Each row was made from one small tree. The marks that hang from a mark follow it in brackets, in alphabetical order. Every link used is in the known rows. Write each row's tree.
Known rows
midasi{bazo viliv{bamiz}}: [ 23.2  -8.2   2.4 -17.4   5.8  -6.8  17.8 -19.3  15.7 -17.5 -12.2   1.7
   2.8  16.8  17.0   4.6 -25.0 -36.3   2.3  -4.7  -4.2  21.0  22.7 -28.3]
bazo{midasi{viliv{bamiz}} pelop{mudisek}}: [-36.8 -11.4  -6.3  10.8  -9.9  -6.7  13.3  11.2  -4.5  -2.1  -0.3  -4.4
   9.5 -35.2  -1.7  -8.1   1.0 -17.6  -3.6  -2.9  25.8   2.1  32.1 -18.4]
tozito{sinufam{bazo}}: [-14.9 -14.2   2.2  12.7 -14.8 -11.4 -13.6   5.4  12.1  -7.4  10.2  17.7
 -10.8  40.5  -1.1  -2.8  12.4 -25.9  -7.4  -4.7   6.6 -20.5 -36.3  16.7]
tozito{midasi{bazo}}: [-13.9   0.1  23.2 -14.7  -8.0  -6.1  -0.1 -14.6   6.0  -5.9   9.1  10.6
  -7.6  -5.1  25.9  -0.2  12.7  -6.0 -23.1  -2.3   3.7   4.0 -18.8   2.2]
sinufam{viliv{bamiz{bazo} pelop{mudisek}}}: [  5.7  -5.9   3.1 -42.3 -19.7  20.1 -18.1   7.1  26.9   9.6   7.4  27.3
  22.2  -8.3  -2.7   9.2 -32.6   1.1 -14.6 -15.4 -10.2   5.1  -5.7  -3.5]
midasi{bazo}: [ 15.5   5.9  14.8 -10.2  -4.9 -13.2   7.7 -15.4  11.9 -18.6   6.0   5.6
  10.6   3.1  12.5  -3.7   3.9 -28.9  -8.9  -6.2 -12.3  18.8 -36.2  -6.8]
mudisek{midasi{bazo}}: [  8.8  14.5  11.5  -3.2  -7.8 -18.3  -1.1  -7.4   0.9  -9.4 -14.0   0.7
   0.4 -14.7  -1.0   7.6  25.5 -27.4   8.4  17.3  13.1  12.0 -50.7  -5.6]
midasi{bazo{pelop{mudisek}} viliv{bamiz sinufam}}: [ 29.4 -25.3 -13.7  11.9  13.0  11.7  29.7  -6.9  -4.2 -11.5 -34.5  13.6
  37.5 -24.0   5.3 -15.9 -60.6 -22.2   8.8 -17.5  -7.3  25.2  46.2  -8.1]
viliv{sinufam}: [ 17.7 -13.3   5.3   2.9  20.6   8.3  10.9   1.4  -3.3   8.9  12.1   1.9
  -2.3 -17.0   5.9  -1.5   5.4 -10.7   2.9  -9.3 -16.2 -10.2 -29.4  20.9]
bazo{pelop{mudisek{bamiz}}}: [ -1.6  11.9  -9.7  11.0  -5.8  10.5   3.6  16.2  -8.5   1.5  24.8 -20.2
  10.7 -26.4   3.0 -22.7  -2.6  30.2   2.3   1.1  13.7  13.1   6.1   0.0]
bamiz{bazo{pelop}}: [-25.4  22.5  -9.6  -2.4 -18.5  15.3 -14.8   4.8   9.3 -11.1  22.6   3.2
  13.7 -13.5 -21.7  -7.1  -2.4   8.7  -1.7 -23.0  -9.4  10.1 -27.4  30.3]
tozito{bamiz sinufam}: [ -4.7 -28.9   4.9  39.2 -23.6   0.0 -12.0  25.7   5.7 -10.0  29.5  15.1
 -16.1   9.6   8.5 -17.9  -5.1 -51.8   3.6 -16.1  -9.2 -15.5  -9.7  -7.8]
midasi{bazo{pelop{mudisek{bamiz sinufam}}} viliv}: [ 29.8  18.9  -6.0  24.9  12.4  -2.3  19.6 -16.2 -20.9 -13.4 -15.1 -23.3
  20.8  18.3   5.1 -19.9 -34.7  30.5   4.3  -7.6 -19.1  34.0  73.7 -15.5]
pelop{mudisek{bamiz{bazo{midasi}}}}: [-26.2  -0.6  28.7 -12.6 -20.7 -13.8 -19.4  -2.2   6.4  19.3  15.0 -10.6
 -12.3  11.5 -14.4 -11.6  10.5  14.2 -10.3  17.1 -15.6   6.0 -20.7   4.7]
tozito{pelop{mudisek{midasi}} sinufam{bazo}}: [-22.6 -12.0   1.7  14.4 -24.3  -3.1 -12.1  14.6   1.6  13.5 -29.4  38.5
   0.9   7.7 -12.8  -8.2  17.1 -10.1   0.1  -4.1  48.7 -14.7 -11.0  19.3]
tozito{bamiz midasi pelop{mudisek} sinufam{bazo}}: [-57.2 -46.1   9.1  22.5 -36.7  14.0 -16.0  23.9   6.0  12.3   3.9  57.0
 -14.9  14.8  20.2 -26.0 -12.0  -5.7 -23.3 -21.9  37.2 -32.2  25.6  14.8]
tozito{sinufam}: [  8.3 -11.0  10.2  20.1 -11.7  -5.4  -7.6   8.5   6.9  -5.3  20.4   5.5
  -7.6  11.2   5.1  -8.6  10.7 -34.8  -3.7 -18.0  -6.8  -5.6 -14.6   6.4]
pelop{mudisek{sinufam{viliv}}}: [ 12.9  17.1  25.2  -1.7   1.3   3.8  10.5  -4.0  -5.0  14.8   6.4   3.0
  10.0   2.9  20.4   9.5 -13.6 -14.0 -10.4 -29.0  -9.8  -7.5  11.8  -9.2]
midasi{bazo viliv{pelop{mudisek}}}: [ 42.8 -14.4  -0.3  -1.9 -16.4 -29.0   0.0  -6.9   6.4 -33.6  -4.5  24.8
  56.2   5.4   0.8  -9.3  13.3   1.1 -28.2  -6.9 -13.5  35.9  10.5 -27.9]
viliv{bamiz{bazo}}: [ -1.7   1.3  10.6 -27.7  -7.1  14.8 -10.1  -7.3  22.2   5.2  16.8  10.1
 -15.5  14.8  -4.6   3.5 -31.1 -14.0   6.5   0.3 -12.9   4.8 -18.0  12.3]
pelop{mudisek{bamiz{bazo} sinufam{viliv}}}: [ 11.8  25.0  25.5 -17.7  -0.6  16.1  -8.3  -9.9   1.5  29.3   1.9 -14.4
  -8.1  34.4   3.2   4.7 -40.3  24.1   0.1 -18.1 -33.1   0.5  26.1   3.8]
mudisek{midasi sinufam}: [ 11.0  26.5  14.0  16.4  14.8  -4.8  -0.2  -2.9 -22.3   9.8   2.2 -13.4
 -24.3  -2.0  -2.2  15.0  24.7   8.6  18.8  18.1   6.2 -13.1 -18.4  11.3]
sinufam{bazo{midasi}}: [-57.8  -3.0   9.4 -10.5  -7.7 -23.6  -6.5  -1.6   8.4   2.2  14.5   1.2
 -21.6  11.2  -2.7   6.5  51.3 -11.9 -16.3  18.0  17.5 -28.2 -68.7  12.3]
midasi{bazo viliv{bamiz pelop}}: [ 35.6 -13.9 -14.5 -19.3   7.8  -3.6   7.6 -11.5  14.9 -27.5  -4.7   6.2
  16.5   8.1   8.5   2.7 -10.2  -5.1  -6.8   4.2 -10.0  24.0  19.9 -24.1]
mudisek{sinufam}: [ 16.7  17.4  16.0   9.5  16.7   0.7   8.5 -11.0 -11.0   1.8  22.6  -6.8
 -14.5  15.9  11.8   2.4   3.2   3.4   1.4  -5.0 -16.9  -3.8  -3.9  12.8]
midasi{bazo{pelop{mudisek}} viliv{sinufam}}: [ 26.5 -15.9 -11.0  22.6   2.8  -3.7  22.6  -4.9  -8.9 -19.8 -28.6  14.0
  54.7 -23.3  -3.6 -18.4 -25.3 -14.5  -4.2 -29.8 -14.1  27.8  27.9  -2.4]

Write each row's tree
[ 16.2  22.3   3.7  21.0  14.4 -14.2   2.1  -5.1 -23.8   2.7 -10.2 -16.2
 -15.8  13.0  -6.5  20.6  30.4   9.2  18.0   9.8   5.9  -9.3  20.6  -4.8] -> mudisek{midasi{viliv} sinufam}
[  8.7  42.2 -10.8  20.8  23.6  11.6   7.6  -8.5 -27.4   0.0 -17.2 -42.9
 -21.8 -12.5  -4.7  -4.8  -7.7  34.1  31.6  24.7   1.9  12.9   7.9  10.1] -> mudisek{bamiz midasi{bazo{pelop}} sinufam}
[ 27.5   5.3  -3.7  18.1   9.3   3.6  27.4 -19.0 -11.6 -19.6 -23.9   5.1
  24.8   7.5   9.4 -11.7 -61.8  -9.0   7.1 -12.7  -9.5  31.5  71.5 -18.4] -> midasi{bazo{pelop{mudisek{sinufam}}} viliv{bamiz}}
[-31.8   3.2  -5.3 -41.7   3.6  19.3   5.4   1.2  26.2  14.2   2.0   4.3
 -22.2  13.0  20.0  24.3 -13.8 -26.1  -0.8  -7.1  25.1 -31.4 -30.7  -4.6] -> sinufam{bazo viliv{bamiz}}
[ -1.2  25.2 -27.8  11.7   3.4  -3.7   3.9   1.7 -11.6 -12.2 -25.2 -39.1
   0.5 -18.9 -10.4  -0.7  16.7  20.0  22.1  13.1  20.7  18.1  18.5 -13.8] -> mudisek{bamiz midasi{bazo{pelop} viliv}}
[ 33.6 -23.7  -9.8  -8.9  -3.8  -5.4   1.4   8.7   6.1 -10.7  10.8  17.9
  26.6  -3.9   4.0  -2.2  -3.9  10.2 -11.1   5.9   6.5  13.7  32.7 -25.3] -> midasi{viliv{bamiz pelop{mudisek}}}
[-31.7   4.9   9.0 -13.3  -6.8 -14.4 -15.8  -7.4   7.9  10.8   7.3 -32.3
 -27.1  28.3 -17.6   2.7  26.7  19.4  -6.0   6.2 -20.0  -2.7   8.9  -0.7] -> mudisek{bamiz{bazo{midasi{viliv}}}}
[-37.7   4.0 -15.3  16.0 -31.0  22.1 -19.7  20.3   8.8 -15.4  31.8  13.8
   5.0 -14.4 -17.5 -16.9 -16.7  -7.6   7.5 -21.0 -11.0  -0.2 -22.3  17.1] -> tozito{bamiz{bazo{pelop}}}
[ 15.9 -19.2 -18.6   0.5  15.4   1.4 -16.9  17.3 -16.0  20.8 -14.2   1.9
  -2.6  -7.3 -18.6  -1.7  23.7  62.7  10.2  54.1  17.9 -18.6 -39.2  20.2] -> viliv{pelop{mudisek{bamiz midasi}} sinufam{bazo}}
[ 27.6  15.2 -12.5  18.5  17.3 -11.4  -8.5   2.2 -24.4  -5.6  -1.5 -11.1
  -1.6   3.5 -14.6  18.6  44.8  41.0   9.6  16.9  -1.1  -5.7  18.3   0.8] -> mudisek{midasi{viliv{pelop}} sinufam}
[-15.3 -22.9   6.1  11.5  18.9 -14.9  13.1  -2.0  -9.1  10.7  -5.4 -12.2
  -8.5 -13.0  -3.0   4.9  37.7 -17.1  -5.6  -8.8 -13.8 -19.5  -3.1   5.5] -> bazo{midasi{viliv{sinufam}}}
[ 24.8 -19.2   0.5  -3.1 -20.0   1.0 -10.8  12.6   9.9   2.1 -35.6  25.3
  15.9 -20.6   3.3   6.6 -23.4 -44.1   2.7   0.7  14.3   5.3   1.4 -25.7] -> tozito{sinufam{viliv{bamiz pelop{mudisek{midasi{bazo}}}}}}
[-21.9  12.1 -12.7 -13.9  -8.9  30.8  -7.1   3.1  16.0  -3.3  17.5   2.2
  -3.6 -13.8 -13.4  -4.8 -36.5  -1.5  11.1 -10.1  -1.7   7.9  -7.3  24.5] -> viliv{bamiz{bazo{pelop}}}
[ 26.0 -46.2 -21.8  -8.3  16.2   2.6   3.2   4.9   2.8   0.2 -15.3  30.8
  22.2  15.8  -4.6   1.0 -18.8  22.7  -5.7  15.7   2.5 -10.3  15.8   3.9] -> midasi{viliv{bamiz pelop{mudisek} sinufam{bazo}}}
[ 16.1  29.5   6.1  11.7  26.6   5.2  -1.4  -2.6 -25.6  23.1   4.9 -41.6
 -47.7   8.5   0.5   9.0  16.8  38.4  29.6  35.6   4.9 -12.3   1.8   6.9] -> mudisek{bamiz midasi sinufam}
[ 11.9   9.9   9.5   2.6  -6.9 -10.5  -7.6  14.1 -11.6  18.2   2.9 -17.4
 -12.2 -16.1  -2.3  -2.0  24.4  19.6  14.4  35.5  26.6   1.6 -17.4 -12.1] -> pelop{mudisek{bamiz midasi}}
[-61.6   0.6  -9.6 -30.3  -6.3  -6.6 -15.3  10.4  15.9   5.0  11.9   1.0
  -6.5  -8.3  -2.1  20.7  61.9   3.3 -29.5  -0.5  15.0 -36.8 -67.3   6.6] -> sinufam{bazo{midasi} viliv{pelop}}
[ 61.9 -42.7  -7.5  -4.7  16.2  -0.3  16.0  -8.7   2.4 -12.0 -26.8  27.6
  38.4  -6.2   7.1  -8.7 -40.0  -4.8  -5.6   2.8 -23.7  24.3  34.0 -15.4] -> midasi{bazo viliv{bamiz pelop{mudisek} sinufam}}
[-70.0  -3.3   3.8 -39.5   1.5   5.1   3.2   1.0  22.5  21.8  -2.1  -5.6
 -37.8   0.4  14.8  24.6  11.4 -36.5  -7.7   2.7  28.1 -43.3 -45.6  -4.4] -> sinufam{bazo{midasi} viliv{bamiz}}
[ 14.4   7.5 -31.3  19.8  26.7   9.7  14.6   0.8 -20.7   0.5 -40.4 -37.5
  -1.2 -29.6 -12.3  -3.7  -0.1  23.5  31.5   9.7   2.9   9.9  23.1   4.0] -> mudisek{bamiz midasi{bazo{pelop} viliv{sinufam}}}
[-17.6  -9.5  -7.4   0.2  -1.8 -24.5  -7.1   7.1  -0.8 -11.3  19.5  -8.5
   6.2 -12.3  -8.0   6.1  69.6  10.4 -22.3   3.1  -2.7  -6.6  -9.6  -8.2] -> bazo{midasi{viliv{pelop}}}
[-21.8  -0.9   0.5  25.8  10.0  -1.3  19.4  -2.6 -21.2   3.2  -4.6 -11.5
  -2.8 -13.3  -0.1  -6.1 -18.3   0.2   4.2  -1.5   5.9  -1.8  61.4  -9.1] -> bazo{midasi{viliv{bamiz}} pelop{mudisek{sinufam}}}
[-73.5  16.2  -4.8 -28.3 -10.9  28.6  -6.5   7.1  19.6  17.1   3.4 -12.9
 -17.5 -36.1  -9.8  12.1 -14.8 -26.0   0.5 -27.3   4.3 -17.2 -17.9  13.3] -> sinufam{viliv{bamiz{bazo{midasi pelop}}}}
[ -0.9  19.5   1.7  -3.0  26.7   5.4   0.8 -13.4  -8.7  11.8  14.2 -24.9
 -40.6  55.7   8.5   2.0  -2.6  44.4   8.4  25.2  -6.7 -19.1  -4.2  18.5] -> mudisek{bamiz sinufam{bazo}}
[ -3.9  34.9  11.1  -1.1  12.1   6.8   1.3   1.1 -13.4  22.3  -7.5 -18.9
 -23.8 -12.0   5.1  30.4  19.3  -7.8  15.2  -7.7   9.8 -26.1 -14.7   1.4] -> mudisek{midasi sinufam{viliv}}
[ 32.7  -4.0 -11.3  -8.4  -2.5 -19.1  -0.6  -9.7   9.2 -34.0   1.9   7.7
  33.0   8.6   1.2  -0.2  24.7   4.9 -19.6  -6.8 -17.5  25.2   2.8 -17.3] -> midasi{bazo viliv{pelop}}
[ 35.8  -3.6  12.8 -10.0   0.8  13.9 -14.5  -9.3   0.9   2.3  13.3  25.9
   7.8  24.5  -9.7  -4.6 -47.8  31.0  -3.3  11.3 -33.1  16.4  18.7  15.3] -> viliv{bamiz{bazo} pelop{mudisek{sinufam}}}
